Each row was made from one small tree. Brackets hold a mark, then the marks that hang from it, in alphabetical order. Every link used is in the known rows. Write each row's tree.
Known rows
(kekad (nekul momi) vivob): [-16  -1  -9  12  12  -3  -3  45  27  -4  19 -12   7 -15 -13   1 -13  27
 -16]
(defot (kekad vivob)): [ -9 -16  14  25  13 -16 -15  39 -15  13 -12 -15  -9 -11   8  -1  -6  -5
 -28]
(vivob (kekad defot nekul) lekuda): [ 11   2 -42  13 -27  -9  19  50  32 -26  31   8   5  -5 -15  23 -13  -9
 -31]
(vivob (lekuda (defot (kekad nekul))) nasek): [ -8  -8 -34  35 -26 -32 -10  61  31  -5  14   3  -7 -25  -5  27 -13 -29
  -5]
(kekad defot nekul): [  6  -5 -17  14  -8   1  -4  35  25  -4   7  -1   8   2 -15  20  -6   5
 -27]
(nekul (kekad defot (vivob lekuda)) lome (momi muri)): [-11  23 -24 -26 -14 -12  32  48   5 -19  19   6 -11 -35  -5  20 -15  31
   0]
(nekul kekad momi): [ -4  28   1 -11  22  -4  -3  41  -4   5 -12 -11 -22 -18 -14  -9   6  34
 -14]
(nekul (kekad defot vivob) lome momi): [  2  12 -14 -17   4  -1   7  41   6  10 -10   3  -2 -28 -13  14  -3  40
   0]
(kekad defot nekul (vivob lekuda)): [  2 -16 -31  21 -17   0   8  37  37 -13  24   5  24   4 -19  22 -12  -3
 -33]
(lekuda defot (vivob (kekad (nekul momi)))): [  2   8 -22  10  -1 -19   5  45  27  -3  -8  -6 -20 -27  -4  38 -13  11
  17]
(nasek (vivob (kekad (nekul momi)) (lekuda defot))): [-11   9 -41  -4  -4 -30   7  56  35 -10  45  18  -8 -27  -8  24  -9  12
  -4]
(kekad defot nekul (vivob nasek)): [ -6 -13 -26  32 -24  -3   4  39  40  -8  23   2  30 -10  -8  30 -12   2
 -27]
(defot (kekad (nekul lome (momi muri)) (vivob lekuda))): [-25   0 -10   0  -8 -21  18  78  10 -28  35  -3 -13 -52   9   4 -36  10
   6]
(nasek vivob): [-12   7  14   1  19 -12 -17  25  -8  17  11   1  -1  -4  -1  -6   8  10
 -37]
(nasek (vivob (kekad defot nekul) lekuda)): [  6  -4 -30   4 -15 -10  18  51  28 -20  45  25  16 -12  -4  23  -8  -3
 -34]
(kekad vivob): [-13   0   4  14   7  -9 -13  19   0  11   5 -14   3   2  -9   0  -1   7
 -35]
(vivob (lekuda (defot (kekad (nekul lome (momi muri)))))): [-20  10 -27  -6 -16 -37   6  74  14 -16  23   1 -35 -50   3  24 -30   5
  27]
(kekad defot (nekul lome momi) (vivob lekuda nasek)): [-15   3 -53  16 -28  -9  16  64  50 -14  38   9  22 -35 -17  23 -19  12
  -7]
(vivob kekad nasek): [-11  23 -17  21 -18 -23   3  40   6  -4  21  -9  -7 -17   1   7  -3  -6
 -32]
(kekad defot nekul vivob): [  4 -20 -16  17  -9   3   0  30  29  -4  14   0  23   2 -12  24 -11   9
 -28]
(vivob (kekad (nekul momi)) lekuda nasek): [-17  25 -47  20 -21 -19  20  72  40 -31  48  -2  -2 -32 -10   6 -14   1
 -18]

Which tree is each row?
[-10  22  -8 -28  -5  -8  23  41  -3 -10   7   2 -12 -37   2  22 -15  44
   5]
(nekul (kekad defot vivob) lome (momi muri))
[-21  32  -9 -29  -3 -15  23  48  -1 -22  25  -1 -16 -42  -7   0 -17  33
   0]
(nekul (kekad (vivob lekuda)) lome (momi muri))
[-17   6 -27   0  -4  -7   3  57  34 -11  34   0  10 -31 -23  -1 -19  20
  -8]
(kekad (nekul lome momi) (vivob lekuda))
[-17  24 -40  10 -32 -21  37  66  29 -38  47   0  -9 -36  15  35 -23  15
  -8]
(vivob (kekad defot (nekul (momi muri))) nasek)
[-25  -2   5  -2   1 -17   9  72   2 -18  24  -6 -14 -54  15   6 -34  22
  11]
(defot (kekad (nekul lome (momi muri)) vivob))
[ -7  -6 -14  36  -2 -23  -7  67  25   7 -27  -9 -20 -43  11  36 -14  -7
  24]
(lekuda (defot (kekad (nekul momi))) (vivob nasek))
[-13   6 -18   1   1 -30 -17  22  10  18  16  10  -7  -1 -11  16   9  -4
 -24]
(nasek (vivob (lekuda defot)))
[  3   8  -9  30 -19  -7  10  50  25 -19   7  -3   6 -29   2  22 -15  -9
 -13]
(lekuda (vivob (kekad nekul) nasek))
[  0   6 -26   2 -10 -18  14  38   7  -4  29  17   1  -4   1  16   4  -6
 -41]
(nasek (vivob (kekad defot) lekuda))
[  6   7 -38  25 -34 -11  15  50  34 -19  30   6  13 -17  -2  31 -13  -4
 -24]
(vivob (kekad defot nekul) nasek)
[-23   7 -53  12 -28 -27   0  54  53  -4  39   7  10 -40 -21  28 -20  10
  12]
(kekad (nekul lome momi) (vivob (lekuda defot) nasek))
[ 13  -1 -14  14 -12 -17  -1  31  23  -3  -8   0  -7 -16  -6  41 -14  -5
   5]
(lekuda defot (vivob (kekad nekul)))
[ -3  20 -34  11 -25 -25   7  59  36  -3   5   4 -11 -54  -3  42 -20  10
  33]
(lekuda defot (vivob (kekad (nekul lome momi)) nasek))
[ -5  -4 -26   0  -5   0   4  50  32  -1  16   2  14 -26 -14  19 -17  31
  -1]
(kekad defot (nekul lome momi) vivob)
[-27  12 -37 -12 -21 -30  11  47  34 -19  46   2  -8 -37 -11  31 -29  21
  17]
(kekad (nekul lome (momi muri)) (vivob (lekuda defot)))
[  9  -1 -19   2  -7   0  11  28  11  -4  -1   5  10   1 -18  17   2   7
 -33]
(nekul (kekad defot (vivob lekuda)))
[ -6  21 -39  11 -40 -19  11  63  34 -26  50  11  10 -39 -15   9 -23  -9
 -14]
(vivob (kekad (nekul lome)) lekuda nasek)
[ -8  20 -40  -3 -21  -9  19  55  24  -5  11  10   7 -37 -15  19  -5  21
  -5]
(nekul (kekad defot (vivob lekuda nasek)) lome momi)
[-15   3 -29  18 -30 -10   0  50  39 -15  44   7  29 -31 -20   8 -21  -3
 -18]
(kekad (nekul lome) (vivob lekuda nasek))
[-10  -3 -21  30 -19 -11   0  26  18   9   8  -5  16  -1  -3  26   1  -1
 -35]
(kekad defot (vivob nasek))
[  3   8 -53  27 -43 -14  23  58  43 -29  40  10  14 -15 -10  30 -14 -17
 -30]
(vivob (kekad defot nekul) lekuda nasek)
[-16   6 -44  19 -23 -34  -7  80  34  -2  16   6 -17 -54  -6  22 -19  -7
  21]
(vivob (lekuda (defot (kekad (nekul lome momi)))) nasek)
[ -7   9 -31  11 -22 -24  -1  24  23   2   9   5   5 -14 -18  29   1  -2
 -12]
(nekul (kekad (vivob (lekuda defot) nasek)))
[ 12   9 -23   2 -10  -1  19  61  24 -10  -6   4  -6 -40  -2  30 -19  19
  12]
(lekuda (vivob (kekad defot (nekul lome momi))))
[-17  29 -47 -19 -31 -39  22  60  28 -30  53   6 -27 -46  -6  31 -30  15
  21]
(vivob (kekad (nekul lome (momi muri))) (lekuda defot))
